What can hang from each mark:
nebosal: luma
vibope: bitolez gosu
fafogul: luma
luma: fafogul nagu nebosal
gosu: vibope
nagu: bitolez luma
bitolez: fafogul nagu vibope

Each row was made from one small tree. The marks that hang from a mark follow it in brackets, in alphabetical order. Every link used is in the known rows. Write each row's tree.
Known rows:
bitolez{fafogul{luma{nebosal}} vibope{gosu}}: .10 .21 -.05 .01 .04 .12 .04 -.02 .15 .00 -.10 -.04 -.05 .05 .06 -.01
 -.03 .16 .11 .09 .08 -.05 -.06 .25 .31 -.15 .07 -.10 -.15 -.01 .05 -.17
 .07
gosu{vibope{bitolez{fafogul}}}: .32 .09 .16 .01 .00 .02 -.04 .00 .00 -.10 -.14 .02 -.07 -.03 -.16 .07
 .00 -.07 -.04 .40 -.14 .03 .03 -.15 -.43 -.01 -.05 .12 -.23 -.01 -.16
 .10 .22
gosu{vibope{bitolez{fafogul nagu}}}: .31 .21 .15 .02 .05 -.02 -.05 .02 .04 -.07 -.05 .07 -.01 .00 -.12 .07
 -.01 -.12 -.06 .45 -.14 .09 .06 -.21 -.30 .20 .08 .16 -.26 .06 -.10 .07
 .11
nagu{bitolez luma{fafogul nebosal}}: -.27 -.16 -.14 -.01 -.05 -.11 -.02 -.01 -.15 .02 .08 -.03 .04 -.04 -.08
 -.09 .04 .00 .03 -.29 -.05 .01 -.08 .13 -.31 .00 -.19 -.09 .11 -.10 .05
 -.04 -.13
bitolez{fafogul{luma}}: .04 -.03 .15 -.02 -.04 -.05 -.07 -.02 .12 -.07 -.10 -.01 -.06 -.01 -.05
 .03 -.01 .11 -.04 -.15 .00 .03 .01 .13 .17 -.03 .03 .08 .10 -.06 .01
 -.04 -.07
vibope{bitolez{fafogul} gosu}: .30 .05 .12 -.02 .04 .00 -.01 .04 .06 .09 -.10 -.04 -.04 -.03 -.03 .08
 -.03 -.05 -.05 .29 .00 -.13 .01 -.19 -.02 -.02 .20 .00 -.10 -.05 -.20
 .13 .09
gosu{vibope{bitolez{nagu}}}: .14 .15 -.02 .02 .03 .06 -.04 .00 -.05 -.10 .05 .05 .09 -.03 -.14 .08
 .00 -.09 -.05 .35 -.13 .04 .05 -.24 -.42 .27 .01 .15 -.09 .06 -.10 .07
 .11
luma{nagu}: .12 -.32 -.06 -.02 -.09 .04 -.04 .01 -.11 -.04 -.02 -.04 -.03 -.04 .05
 -.06 -.01 -.01 .01 -.15 -.02 -.08 .01 -.24 -.20 -.04 -.02 .07 .21 -.03
 -.06 .10 .19
nebosal{luma}: -.25 -.13 -.15 -.01 -.04 .01 -.09 -.01 .06 -.12 -.13 -.02 .01 -.05 .02
 .01 .01 .06 -.02 -.22 -.05 -.04 .00 -.11 -.17 -.03 .00 .00 .29 -.07
 -.06 -.07 -.10
bitolez{nagu{luma{fafogul}} vibope}: -.27 -.02 .08 -.01 -.02 -.01 .01 -.02 -.05 .04 .14 .09 .07 .03 .05 -.02
 .03 -.09 -.06 .08 .02 -.05 .02 -.03 .23 .03 -.11 -.01 .06 .05 .07 -.05
 -.29
nagu{luma}: -.12 -.12 -.07 -.03 -.06 -.08 -.08 -.03 .04 -.05 .08 .04 -.02 -.08 -.01
 .02 .02 -.01 -.03 -.10 -.02 -.10 .01 -.20 .05 -.01 -.06 -.03 .29 -.05
 -.01 .04 -.12
luma{fafogul nagu{bitolez{vibope}} nebosal}: .03 -.27 -.11 .02 -.06 .13 .11 .03 -.33 .00 -.03 -.09 .01 .04 .00 -.16
 .02 -.02 .10 -.24 .00 .02 -.07 .08 -.47 -.20 -.31 .02 -.11 -.03 .05 .01
 .11
fafogul{luma}: -.12 -.10 -.02 -.01 -.05 .04 -.08 -.03 .03 -.11 -.01 -.04 .04 -.04 -.07
 .03 -.01 .11 -.03 -.24 .01 -.05 .01 .13 .06 .03 -.02 .09 .31 -.05 .03
 -.05 -.06
nebosal{luma{nagu{bitolez}}}: -.18 -.39 -.11 .01 -.06 -.02 -.01 .04 -.13 -.07 -.13 -.08 -.02 -.04 -.01
 -.03 .01 .03 -.02 -.50 -.06 .17 .02 -.02 -.33 -.06 -.10 .03 .22 -.02
 -.01 .13 .15
nebosal{luma{fafogul nagu}}: -.49 -.44 -.04 -.01 -.07 -.02 .00 -.02 -.18 -.05 -.12 -.06 .03 -.02 .05
 -.09 .01 .04 -.05 -.19 -.04 -.05 .00 .17 -.22 -.07 -.06 .00 .23 -.03
 -.05 -.08 .18
fafogul{luma{nagu}}: -.16 -.28 -.02 -.01 -.06 .03 -.04 -.04 -.08 -.10 .02 -.06 .01 -.03 -.03
 -.02 -.02 .15 -.02 -.25 .02 -.04 .01 .16 .01 -.01 -.07 .11 .30 .00 .03
 -.01 .17
vibope{gosu}: .19 -.10 -.10 -.02 .02 .06 -.04 .02 .01 .05 -.02 -.04 .01 -.05 .11 .02
 -.03 .01 .02 -.01 .03 -.10 -.01 -.26 .26 .03 .25 -.10 .19 -.09 -.07 .05
 .17
bitolez{nagu vibope{gosu}}: .25 .11 -.06 .01 .05 .15 .03 .05 .04 .07 .04 .02 .05 .03 .17 .03 -.03
 -.07 .02 .08 .08 .00 .02 -.34 .43 .07 .23 -.05 .02 .03 .00 .03 -.01
bitolez{fafogul nagu vibope{gosu}}: .43 .19 .13 .00 .07 .08 .02 .07 .13 .12 -.05 .05 -.05 .05 .18 .04 -.03
 -.10 .01 .18 .06 .07 .04 -.30 .51 -.01 .28 -.06 -.18 .04 -.01 .03 .00
gosu{vibope{bitolez{fafogul{luma} nagu}}}: .05 .24 .20 .02 .05 -.03 -.05 -.02 .08 -.13 -.02 .05 .02 .01 -.19 .10
 -.01 .00 -.07 .36 -.10 .14 .07 .21 -.15 .24 .03 .21 -.24 .10 -.02 -.01
 .12
luma{fafogul nagu nebosal}: -.16 -.30 -.18 -.02 -.07 .04 .02 -.03 -.25 -.02 .00 -.07 .03 .01 .02
 -.14 -.01 .03 .08 -.07 -.03 -.20 -.08 .04 -.45 -.02 -.09 -.02 .13 -.07
 -.03 -.11 .20
gosu{vibope{bitolez{nagu{luma{nebosal}}}}}: -.19 .28 -.25 .03 .03 -.04 -.03 -.07 .02 -.12 .16 .10 .10 -.03 -.15 .01
 .02 -.04 .05 .46 -.14 -.08 -.01 -.07 -.51 .28 -.10 .03 -.10 .06 -.03
 -.05 .08
bitolez{fafogul nagu{luma} vibope{gosu}}: .17 .20 .14 .00 .07 -.05 .02 .03 .19 .12 .05 .10 -.06 .03 .17 .05 -.01
 -.07 -.02 .25 .07 .03 .05 -.19 .65 -.01 .23 -.12 -.13 .08 .03 .04 -.06

Write each row's tree:
.03 .19 .13 -.02 .09 -.17 -.02 .03 .13 .15 .10 .06 .01 -.02 -.02 .10
 -.01 -.12 -.10 .37 .01 -.09 .04 -.14 .16 .18 .28 -.06 -.09 .05 -.09 .10
 -.04
vibope{bitolez{fafogul nagu{luma}} gosu}
.11 .10 -.06 .00 .06 .04 -.03 .05 -.02 .08 .08 -.02 .12 -.02 .00 .07
 -.03 -.10 -.05 .24 .01 -.12 .02 -.24 -.03 .27 .27 .01 .08 .01 -.12 .10
 .02
vibope{bitolez{nagu} gosu}
.38 -.06 -.02 .02 .02 .16 .03 .09 -.07 .08 -.06 -.06 -.02 -.02 .09 .02
 -.01 -.02 .02 -.22 .06 .12 .00 -.23 .23 -.15 .03 -.06 .01 -.04 -.01 .17
 .06
nagu{bitolez{vibope{gosu}}}
-.23 -.15 -.24 .00 -.06 .04 -.03 -.08 -.07 -.12 .02 -.08 .03 -.01 -.04
 -.10 -.02 .19 .10 -.18 .00 -.10 -.05 .26 -.29 .03 -.11 .04 .23 -.02 .04
 -.12 .20
fafogul{luma{nagu nebosal}}
-.05 .22 -.11 -.02 -.01 -.16 -.05 -.03 .18 .00 .10 .09 -.03 .00 .03 -.02
 .01 -.09 .05 .10 -.03 -.02 -.01 -.13 -.02 .14 .09 -.04 -.02 -.01 .03
 -.08 -.15
bitolez{fafogul nagu{luma{nebosal}}}
-.39 -.10 -.18 -.02 -.06 -.08 -.02 -.06 -.07 -.02 .09 .01 .05 -.02 -.02
 -.10 .03 .02 .03 -.02 -.03 -.19 -.08 .08 -.19 .01 -.12 -.10 .19 -.09
 .03 -.16 -.09
nagu{luma{fafogul nebosal}}
-.39 .01 -.19 -.01 -.01 -.11 -.02 -.04 -.03 .01 .19 .06 .10 .00 .02 -.07
 .02 -.04 .02 .04 -.03 -.13 -.05 .05 -.12 .21 .01 -.06 .14 -.04 .07 -.19
 -.19
bitolez{nagu{luma{fafogul nebosal}}}
.02 .00 -.02 .01 -.05 .09 .05 -.06 .02 -.09 -.09 -.03 -.09 .07 -.01 -.09
 -.01 .16 .11 -.03 .04 -.07 -.04 .29 -.14 -.21 -.18 .07 -.11 .03 .05
 -.12 .13
bitolez{fafogul{luma{nagu nebosal}} vibope}
-.15 .11 -.04 .00 .09 -.09 -.03 .00 .05 .09 .19 .04 .11 -.04 -.02 .08
 .00 -.08 -.08 .29 .01 -.15 .03 -.16 .11 .25 .19 -.05 .09 .05 -.08 .10
 -.05
vibope{bitolez{nagu{luma}} gosu}
.13 -.11 .18 .00 .03 .08 .05 .00 .04 .05 -.11 -.04 -.10 .04 .09 -.01
 -.04 .14 .01 .04 .09 .02 .02 .25 .52 -.22 .09 -.02 -.13 .07 .03 .01 .32
bitolez{fafogul{luma{nagu}} vibope{gosu}}
.20 .13 -.03 .01 -.05 -.04 .04 -.01 .08 -.01 -.04 .03 -.12 .00 -.03 -.05
 .04 -.01 .08 -.16 -.02 .08 -.04 -.05 -.18 -.25 -.26 -.06 -.17 -.03 .05
 .05 -.20
nagu{bitolez{fafogul vibope} luma{nebosal}}
-.39 -.51 -.01 .00 -.06 -.05 .02 .02 -.27 -.02 -.13 -.10 .03 -.02 -.01
 -.06 .02 .03 -.06 -.46 -.05 .13 -.01 .21 -.31 -.07 -.12 .01 .13 -.03
 .01 .03 .13
nebosal{luma{fafogul nagu{bitolez}}}
-.08 .26 -.28 .01 .07 .06 .03 -.01 .12 .06 .17 .06 .05 .02 .15 -.01 .00
 -.02 .11 .20 .07 -.11 -.03 -.12 .29 .08 .11 -.17 -.02 .04 .06 -.11 -.06
bitolez{nagu{luma{nebosal}} vibope{gosu}}
.43 .07 .13 -.01 .03 .11 .02 .03 .10 .08 -.14 -.01 -.11 .02 .15 .03 -.03
 -.02 .02 .15 .06 .00 .00 -.23 .40 -.22 .16 -.09 -.15 -.03 -.06 .05 .10
bitolez{fafogul vibope{gosu}}
.05 .31 -.06 .00 -.01 -.04 .02 -.03 .19 -.01 .07 .12 -.06 .04 .06 -.04
 .01 -.08 .07 .18 .01 -.03 -.01 -.15 .01 -.02 -.06 -.02 -.17 .04 .08
 -.10 -.25
bitolez{fafogul nagu{luma{nebosal}} vibope}
-.32 .03 .09 .01 .04 -.09 -.03 -.02 -.13 -.05 .15 .09 .12 -.03 -.15 .06
 .03 -.12 -.11 .45 -.14 -.02 .04 .06 -.24 .26 -.10 .06 -.07 .08 -.02
 -.01 .06
gosu{vibope{bitolez{nagu{luma{fafogul}}}}}
-.05 .11 -.02 .01 -.03 .01 .00 .00 .08 -.01 .14 .12 .03 .00 .06 .03 .02
 -.07 -.02 .03 .04 -.01 .05 -.26 .21 .01 -.08 .02 .12 .06 .06 .01 -.32
bitolez{nagu{luma} vibope}
-.10 -.19 .11 .00 -.05 -.01 .04 .01 -.16 .03 .04 .00 .01 -.02 -.02 -.03
 .05 -.04 -.06 -.23 .01 .08 .00 .06 .03 -.21 -.32 -.04 .06 -.02 .07 .08
 -.23
nagu{bitolez{vibope} luma{fafogul}}
.03 .07 .18 -.01 .04 -.03 -.03 .00 .07 .04 -.08 -.05 .00 -.01 -.10 .10
 -.04 .08 -.08 .17 .03 -.11 .01 .21 .12 .02 .18 .02 -.03 -.01 -.10 .02
 .11
vibope{bitolez{fafogul{luma}} gosu}
-.03 -.13 -.18 .03 -.06 .14 .06 -.02 -.14 -.10 -.01 -.09 .01 .02 -.07
 -.10 .01 .15 .11 -.41 .03 .08 -.05 .31 -.32 -.16 -.33 .10 .03 .02 .11
 -.01 .08
fafogul{luma{nagu{bitolez{vibope}} nebosal}}
.18 -.09 .14 -.02 -.04 -.18 -.05 .02 .06 .03 -.02 .02 -.11 -.08 -.06 .04
 .03 -.08 -.05 -.28 -.04 .17 .03 -.15 .05 -.09 -.07 -.03 .02 -.05 .02
 .16 -.12
nagu{bitolez{fafogul} luma}
-.32 .11 -.14 .00 -.02 .01 .04 -.05 -.04 .01 .15 .08 .09 .04 .06 -.08
 .04 -.06 .05 .13 .02 -.13 -.04 .03 -.05 .04 -.14 -.05 .03 .02 .09 -.18
 -.28
bitolez{nagu{luma{fafogul nebosal}} vibope}
-.30 -.40 .02 .02 -.06 .07 .08 .03 -.27 -.03 -.16 -.07 .01 .02 .02 -.08
 .04 .02 -.04 -.38 -.02 .14 .00 .20 -.27 -.24 -.28 .01 .04 .01 .02 .04
 .04
nebosal{luma{fafogul nagu{bitolez{vibope}}}}
-.17 -.06 -.12 .01 -.05 .01 .06 -.02 -.16 -.01 .05 -.01 .03 .00 -.03
 -.08 .06 .01 .05 -.20 .00 .01 -.08 .13 -.23 -.17 -.35 -.08 -.02 -.04
 .10 -.04 -.20
nagu{bitolez{vibope} luma{fafogul nebosal}}
.05 .32 -.02 .02 -.01 .06 .02 -.04 .17 -.08 -.01 .05 -.01 .09 .00 -.02
 -.01 .06 .08 .05 .04 .04 -.01 .16 .01 .03 -.04 .08 -.15 .04 .12 -.20
 -.20
bitolez{fafogul{luma{nebosal}} nagu vibope}
.28 .03 .16 .00 .05 -.06 .04 .06 .08 .13 -.05 .01 -.12 -.03 .07 .05 .01
 -.04 -.01 -.08 .04 .17 .02 -.10 .51 -.23 .02 -.14 -.16 -.01 .01 .16
 -.02
nagu{bitolez{fafogul vibope{gosu}} luma}
-.06 -.09 -.06 -.01 -.05 -.04 -.01 -.06 .02 -.08 -.06 -.06 -.07 .02 -.03
 -.08 -.02 .16 .08 -.11 -.01 -.06 -.04 .27 -.21 -.05 -.03 .05 .01 -.01
 .03 -.12 .23
bitolez{fafogul{luma{nagu nebosal}}}
-.06 -.17 .09 -.01 .03 .00 .06 .04 -.15 .14 .04 -.02 .02 -.02 .06 -.02
 .02 -.03 -.04 -.14 .05 .07 -.02 .11 .43 -.15 -.08 -.18 .00 .00 .06 .08
 -.02
nagu{bitolez{vibope{gosu}} luma{fafogul}}
.10 -.39 .12 .01 -.07 .11 .08 .04 -.33 .03 -.06 -.07 -.01 .02 .02 -.08
 .02 -.06 -.01 -.29 .01 .10 -.01 .01 -.19 -.22 -.27 .06 -.03 -.01 .03
 .14 .09
luma{fafogul nagu{bitolez{vibope}}}
.30 .03 .22 .02 .05 .06 .05 .06 .06 .06 -.13 -.06 -.07 .02 .01 .06 -.02
 .11 -.01 -.24 .08 .24 .01 .21 .48 -.18 .05 -.05 -.16 .00 .08 .07 .03
nagu{bitolez{fafogul{luma} vibope{gosu}}}
.28 .17 .12 .00 .08 -.04 -.02 .05 .07 .12 .00 .01 .02 .00 .01 .10 -.04
 -.14 -.07 .34 .01 -.07 .04 -.24 .04 .18 .35 .01 -.13 .01 -.14 .10 .05
vibope{bitolez{fafogul nagu} gosu}
-.06 -.26 -.11 .03 .03 .11 .07 .05 -.11 .03 -.16 -.09 -.02 -.01 .11 -.03
 -.01 .07 .03 -.30 .03 .15 .01 .05 .13 -.21 -.02 -.11 .04 .04 -.01 .12
 .28
nebosal{luma{nagu{bitolez{vibope{gosu}}}}}
-.07 .29 -.07 .00 -.01 -.16 -.02 -.03 .13 .01 .12 .08 .02 .00 -.12 .01
 .02 -.10 .01 .31 -.05 -.15 -.01 -.10 -.44 .17 -.01 .02 -.11 .01 -.07
 -.02 -.24
vibope{bitolez{fafogul nagu{luma{nebosal}}}}
.57 .02 .15 .01 .03 .09 .05 .08 .02 .11 -.15 -.05 -.11 .02 .09 .03 -.02
 -.06 .01 -.11 .04 .19 .02 -.20 .34 -.21 .08 -.08 -.20 -.04 -.01 .17 .06
nagu{bitolez{fafogul vibope{gosu}}}
.02 .10 .17 -.01 .00 -.07 -.05 -.02 .15 -.04 .00 .03 -.01 .02 -.03 .07
 -.02 .02 -.06 -.07 .02 .10 .05 .10 .26 .17 .18 .11 .07 .02 .07 -.06
 -.13
bitolez{fafogul{luma} nagu}
.01 .19 .17 .00 .09 -.06 -.04 .03 .10 .07 .02 -.01 .06 .02 -.09 .11 -.04
 .01 -.09 .23 .04 -.01 .04 .18 .23 .23 .31 .06 -.10 .05 -.05 .00 .01
vibope{bitolez{fafogul{luma} nagu} gosu}
-.26 .22 -.25 .00 -.01 -.08 -.04 -.05 .04 -.04 .21 .05 .12 -.03 -.12 .01
 .03 -.08 .02 .20 -.03 -.21 -.03 -.11 -.58 .24 -.06 .03 .09 .00 -.07
 -.04 -.25
vibope{bitolez{nagu{luma{nebosal}}}}
-.10 .29 -.02 .01 .00 -.05 -.03 -.04 .10 -.06 .04 .00 .06 .04 -.16 .02
 -.01 .02 .00 .17 -.02 -.09 -.02 .21 -.44 .22 .03 .15 -.11 .01 -.03 -.14
 -.16
vibope{bitolez{fafogul{luma{nebosal}} nagu}}
.09 .05 -.02 .00 -.02 -.05 -.03 -.01 .04 -.06 -.08 -.08 -.05 .00 -.11
 -.01 .00 .12 .04 -.37 -.02 .17 -.04 .29 -.20 -.01 -.08 .05 -.02 -.08
 .07 -.05 -.05
nagu{bitolez{fafogul{luma{nebosal}}}}
.01 -.22 .16 -.02 -.05 -.06 -.03 -.02 .01 -.05 -.09 -.04 -.09 .00 -.03
 -.02 -.03 .09 -.03 -.15 .01 .04 .03 .20 .05 -.06 .01 .09 .08 .01 .01
 .01 .21
bitolez{fafogul{luma{nagu}}}
.16 .21 .18 .01 .06 .07 .02 .03 .17 .06 -.03 .03 -.02 .07 .10 .06 -.04
 .05 -.01 .11 .11 .10 .05 .12 .72 .04 .26 .00 -.13 .07 .07 -.08 .00
bitolez{fafogul{luma} nagu vibope{gosu}}
.00 .12 -.05 .00 .07 .02 .02 .02 .10 .09 .15 .07 .04 .00 .14 .04 -.01
 -.06 -.01 .13 .08 -.02 .04 -.24 .58 .05 .16 -.12 .04 .07 .05 .01 -.07
bitolez{nagu{luma} vibope{gosu}}
